Each row was made from one path, in order. Every step used is in the known rows, and no mark comes twice. Write each row's path.
In the rows, zero is written as 128.
Known rows
deguk > kodur > neboz > vukuf > vuso: [118 125 150  84 159 145 173  72 137 142  90 163  72 130 140 162 139  73
 105 103 158 105 125  73 150 124 134 108  58 183 148 129]
kodur > deguk > vuso > vukuf > neboz: [133 116 127  82 135  94 155  61 179 164  73 135  96  80  45 184 164 123
 114 120 106 109 141  58 132 106 135 150  71 173 165 118]
nifu > kotam: [157 111 163 156 100 106 133 111 101 153 125 137 124 106 148 132 118 167
 137 145 138 154 133  96 105 160 113 122 116 141 175 112]
vukuf > neboz > kotam: [149 111 118 166 130 156 142  54 130 139 115 171 160 130 108 122 147 148
 137 101  83 168 124 123  86 157 142 155 113 174 141 139]
neboz > kotam > vukuf > vuso: [150  97 113 134 146 166 153   9 116 156 115 169 117 134 112 141  93 115
 117 111 152 116 130 142 121 150 143 155 108 194 111 131]
neboz > kotam > fodun > nifu: [134 127 116 152  78 148 152 119 117 116 181 163 140 132 126 116 124 142
 175 155 115  77 138 158  49 108 156 123 159 191 106 107]
deguk > kodur > neboz > kotam > nifu > fodun: [166 142 154 166  89 111 113  78  86 127 154 159 104 138 130 170 128 148
 190 120  78 124 124  71  68 135 157 161 129 147 160  98]
neboz > kotam > nifu > mezu: [180 135 136 205  71 122  81  92 137 141 133 155 146 142 147 122  44 148
 206 127 123 129 133  49  75 172 142 166 143 168 113 129]
neboz > kotam > nifu: [152 131 140 171  93 174 107  61 117 100 138 132 144 147 143 137  68 148
 176 115  99 136 133  84  57 173 161 159 121 184  87 119]
kodur > neboz > kotam > vukuf: [141 105 100 123 143 146 146  52  83 115 121 174 134 155 135 112 132 126
 149 115 131  99 107  81  50 140 147 186 138 189  90 128]
vukuf > vuso: [133 126 124 122 139 139 126  72 140 159 112 146 109 123 112 146 123 114
 110 109 147 124 147 150 169 134 129 111  92 153 154 145]
neboz > kodur > deguk > vuso > vukuf: [149 101 145  84 146 140 170  66 149 138  71  96  83  75  84 196 107  93
 128 148 126  89 123  48 133  94 111 149 113 163 123 111]
deguk > kodur: [118 135 161 100 139 114 129 140 124 141 109 105  97 104 113 146 131  92
  87 162 113 122 115 107 117 126 133 131 140 115 141 118]
nifu > fodun: [158 130 137 159 107  96 137 126 107 152 169 149 107 120 124 155 146 152
 167 116 101 137 125 149 142 106 124 135 143 106 174 100]
kotam > neboz > vukuf: [146 123 123 147 162 164 143  93 137 119 122 148  95 154 141 144 114 103
 133 110 137 141 114  91 106 106 147 151 101 176  88  90]
kodur > neboz > kotam: [141 122 115 138 129 155 141  82  96 110 110 166 150 154 151 112 159 137
 160 110  98 130 113  73  77 143 138 146 123 173 134 151]
vukuf > neboz > kodur: [151 113 141 164 173 160 128  84 121 133 103 157 144 127 105 141 117 105
 119 103 127 144 140 133 106 150 141 147 113 140 128 141]
fodun > kotam > neboz > vukuf: [145 141 140 172 159 173 166  81 119 141 129 140  96 146 150 142 130  93
 120 126 123 123 104  97  95 104 141 150 125 207 100  88]
vuso > vukuf > neboz > kotam > nifu: [165 136 137 150  91 157 127  25 139 115 119 144 135 128 104 162  83 159
 163 104  85 149 144  66  50 171 168 170  83 201 109 106]
deguk > vuso > vukuf > neboz > kotam > fodun: [165 101 104 121 109 134 150  23 131 127 146 152 119 112  76 157 160 134
 145 123 105 126 129  98  66 106 166 154  89 182 125  97]
vuso > vukuf > neboz > kodur: [164 116 146 143 162 159 158  65 131 135  93 148 122 108  98 169 105 112
 116 109 118 150 140 113 105 147 141 153  95 150 135 125]
vuso > vukuf > neboz: [143 134 122  98 126 107 163  77 162 151 103 147 109  99  70 164 155 141
 109 112 103 149 144  94 115 127 138 145  67 159 168 112]
deguk > kodur > neboz: [107 147 141  72 143  96 116 145 104 125  92 137 103 136 122 133 189  94
 108 140 122  92 114  48  97 123 137 134 114 129 159 143]
nifu > mezu: [157 127 127 170  97  85  96 143 145 162 127 148 131 125 140 118  95 131
 168 136 144 120 131  85 135 136 116 136 151 122 148 140]
vuso > vukuf: [148 129 130  94 107 126 180  98 143 132 110 115  94  98 113 170 115 131
 119 134 115 132 128  88 126 117 124 135 100 151 134 101]
deguk > vuso > vukuf: [134 131 136  69 135 118 162  96 161 140  92 106  75  65  95 176 114 124
 108 157 128 118 133  64 134  96 115 135  89 176 150 109]
kotam > vukuf > neboz > kodur > deguk > vuso: [131  85 134 113 183 129 124  62 137 144  75 129 112 100  65 163 128  79
 129 128 150  58 128  69 114 102 130 168 131 164 103 137]
deguk > vuso: [109 127 136 101 160 117 113 129 155 140 103 118 103  86  96 142 132 114
 111 151 141 105 131  94 141 102 118 123 115 158 146 141]

Write each row's path
[152  76 126 145 161 146 141  47 107 131  87 140 139 148  83 156 129  86
 154  99 131  71 123 101 101 133 146 179 144 132  82 128]
kotam > vukuf > neboz > kodur > deguk
[124  94 141 119 176 134 112  86 145 148  67 125 116  98  68 163 141  83
 134 131 134  76 129  70 133 105 126 149 126 151 128 148]
vukuf > neboz > kodur > deguk > vuso
[161 144 147 170  80 101 107 103 108 132 175 143 105 135 120 171 109 159
 190 114 103 123 144 117 104 124 148 148 128 128 151  88]
kotam > nifu > fodun
[136 128 166 161  86 106 143 149 109 160 132 155 118  98 147 124 108 172
 149 171 130 119 147 114  83 149 118 105 142 181 183 111]
fodun > nifu > kotam
[141 111 140  67 130 118 167  83 160 142  77  92  78  75  77 191 129 110
 126 148 121  84 124  44 143  84 113 144 109 161 136 109]
kodur > deguk > vuso > vukuf
[155 116 149 125 177 151 151  64 145 139  78 146 110  84  84 175 106 101
 108 122 127 138 144  96 113 131 133 151  89 170 143 132]
deguk > vuso > vukuf > neboz > kodur
[143 107 104 117 150 153 149  11 110 148 105 183 117 147 117 134 126 115
 126 102 152  97 127 110 107 145 144 159  98 202 118 146]
kodur > neboz > kotam > vukuf > vuso
[166 114 125 141 120 156 180  37 140 144 105 163 138 108 101 151 136 152
 133 105  75 175 124  96  83 148 141 159  93 190 148 121]
vuso > vukuf > neboz > kotam
[148 120 121 137 164 160 138  41 147 152 108 166  84 141 119 163 106  94
 115  97 155 135 133 126 158 122 144 127  73 191 119 115]
kotam > neboz > vukuf > vuso
[104 129 156  83 157 137 180 131 121 106 101 149  85 133 168 145 154  82
 126 116 138 104 102  46 105 114 135 125  83 164 122 110]
deguk > kodur > neboz > vukuf
[145 130 113 132  76 138 171  85 135 128 166 173 124 114  92 135 137 148
 164 142 100  86 148 131  44 108 165 131 127 205 131  94]
vuso > vukuf > neboz > kotam > fodun > nifu
[172  99 135 145  77 102 122  83  88 128 167 135 122 129 124 138 143 151
 158 146 146 114 134 107  77 127 146 130 111 129 137  89]
nifu > kotam > fodun
[134 133 128  84 144  97 152  76 179 159  84 141  97  70  58 175 162 134
  96 125 112 133 146  72 127 112 137 144  60 181 177 120]
deguk > vuso > vukuf > neboz
[178 133 148 196  77 134 114  68  99 128 176 155 121 134 132 165 100 166
 205 112  82 144 132 114  88 140 152 157 136 149 144  91]
neboz > kotam > nifu > fodun
[130 111 143 119 152 171 180  63 155 147 115 158  90 119 146 157  99  95
 116  99 162 127 135 123 172 131 128 107  68 181 129 120]
neboz > vukuf > vuso
[169 141 142 210 179 189 114  71  79 142 110 131 127 150 124 138 110  85
 114 141 122 120 118 135  79 124 143 166 173 172 100 131]
fodun > kotam > neboz > kodur
[119 139 119 129  85 120 136 149 129 115 181 156 124 129 117 122 134 133
 164 160 132  55 150 159  71 100 158 112 152 166 114 101]
kotam > fodun > nifu
[138 148 130 172  81  85 110 183 153 164 138 168 127 119 139 104  79 139
 185 154 148  86 145 107 110 126 116 121 175 167 157 140]
fodun > nifu > mezu
[148 126 131 153 140 139 171  30  98 191 141 157  87 123 106 159 128 111
 114 128 150  80 130 161 134 117 131 148 127 194 150 114]
nifu > fodun > kotam > vukuf > vuso
[148 137 118 167  65  78 106 164 141 156 167 171 123 126 128 110  97 134
 195 158 152  64 146 110  88 110 133 127 168 156 138 118]
kotam > fodun > nifu > mezu
[159 111 132 100 157 136 142  53 145 143  66 101  76  96  67 199 112  94
 125 146 124  92 124  38 129  84 129 167 121 174 118 108]
kotam > neboz > kodur > deguk > vuso > vukuf
[144 134 127 160 142 103 161  58 109 183 145 171 120 119  80 144 178 134
 119 118 113  97 127 140  79 121 146 176 124 188 161 105]
nifu > fodun > kotam > vukuf > neboz
[116 124 135  99 152 149 178 119 128  98 113 159 106 149 171 130 151 105
 147  97 146 105 112  52 110 116 130 127  74 170 114 113]
kodur > neboz > vukuf
[148 125 143 151 142 152 152  58 141 170 112 182  80 123 128 160  96 121
 128 120 155 123 147 116 127 131 141 117  80 221 145 104]
fodun > nifu > kotam > neboz > vukuf > vuso
[158 144 127 180 112 106  85 120 108 165 126 164 110 132 114 130 116 161
 139 155 120 132 143 106  68 130 148 148 145 188 160 106]
fodun > nifu > kotam > neboz
[178 123 149 203 153 158  94  98  86 141 113 159 123 132 128 140  79 126
 141 149 132 135 142 113  68 145 144 153 160 172 126 120]
fodun > nifu > kotam > neboz > kodur
[148 135 136 157 165 181 161  35 135 169 113 155  83 139 122 162 119  87
 102 113 148 118 127 124 143 118 140 127  87 216 126 113]
fodun > kotam > neboz > vukuf > vuso
[155  95 136 143 124 109 143  71  88 147 133 146 112 117 138 129  99 149
 130 148 162 116 126  91  76 151 131 167 127 168 120  96]
nifu > kotam > vukuf
[156 100 124 129 129 142 168  21 153 151  82 150 128  96  80 165 147 136
 141 115  76 135 120  62  96 125 136 164 100 196 146 125]
kodur > deguk > vuso > vukuf > neboz > kotam
[182 107 143 203 144 152 120  56  73 155 110 124 118 160  95 170 145  88
 163 123 101  74 110 113 108 103 138 174 197 136 107 113]
nifu > fodun > kotam > neboz > kodur > deguk
[168 145 147 174  77 102  72 101 123 142 115 160 129 143 151 128  75 127
 193 136 119 107 125   6  60 167 145 167 142 166 135 138]
deguk > kodur > neboz > kotam > nifu > mezu
[132 132 129 144 145 146 172  74  88 155 142 129 121 131 126 119 128 106
 107 152 143  69 105 126  73 124 138 167 164 196  94 108]
fodun > kotam > vukuf
[190 133 148 176  74 118 143  40 119 140 158 165 106 119 106 187 109 175
 193 103  68 154 143  90  79 135 156 169 102 165 162  81]
vuso > vukuf > neboz > kotam > nifu > fodun
[162 161 157 200  75 110  86 113 127 167 136 135 126 133 150 129  68 129
 176 148 135  89 135  64  80 153 131 153 161 178 134 129]
fodun > kotam > nifu > mezu
[153 111 115 117 104 131 126  63  80 100 150 151 125 151 124 131 183 112
 153 128 108  98 109  77  49 118 167 143 126 145 112 115]
deguk > kodur > neboz > kotam > fodun
[134 127 138 121 130 146 139  91  95 119 100 154 132 140 141 122 158 115
 133 133  93 129 102  57  73 142 140 151 128 164 141 144]
deguk > kodur > neboz > kotam
[165  89 139 129 145 144 154  53 126 133  78 128 129 124  80 177 131  94
 150 102 112  94 129  88 118 128 133 163 129 132 108 125]
vuso > vukuf > neboz > kodur > deguk
[164 114 148 164 146 145 147  81 122 133 122 155  95 133 149 149 108 122
 140 120 141 159 118  67  96 128 135 148  95 186 120  81]
nifu > kotam > neboz > vukuf
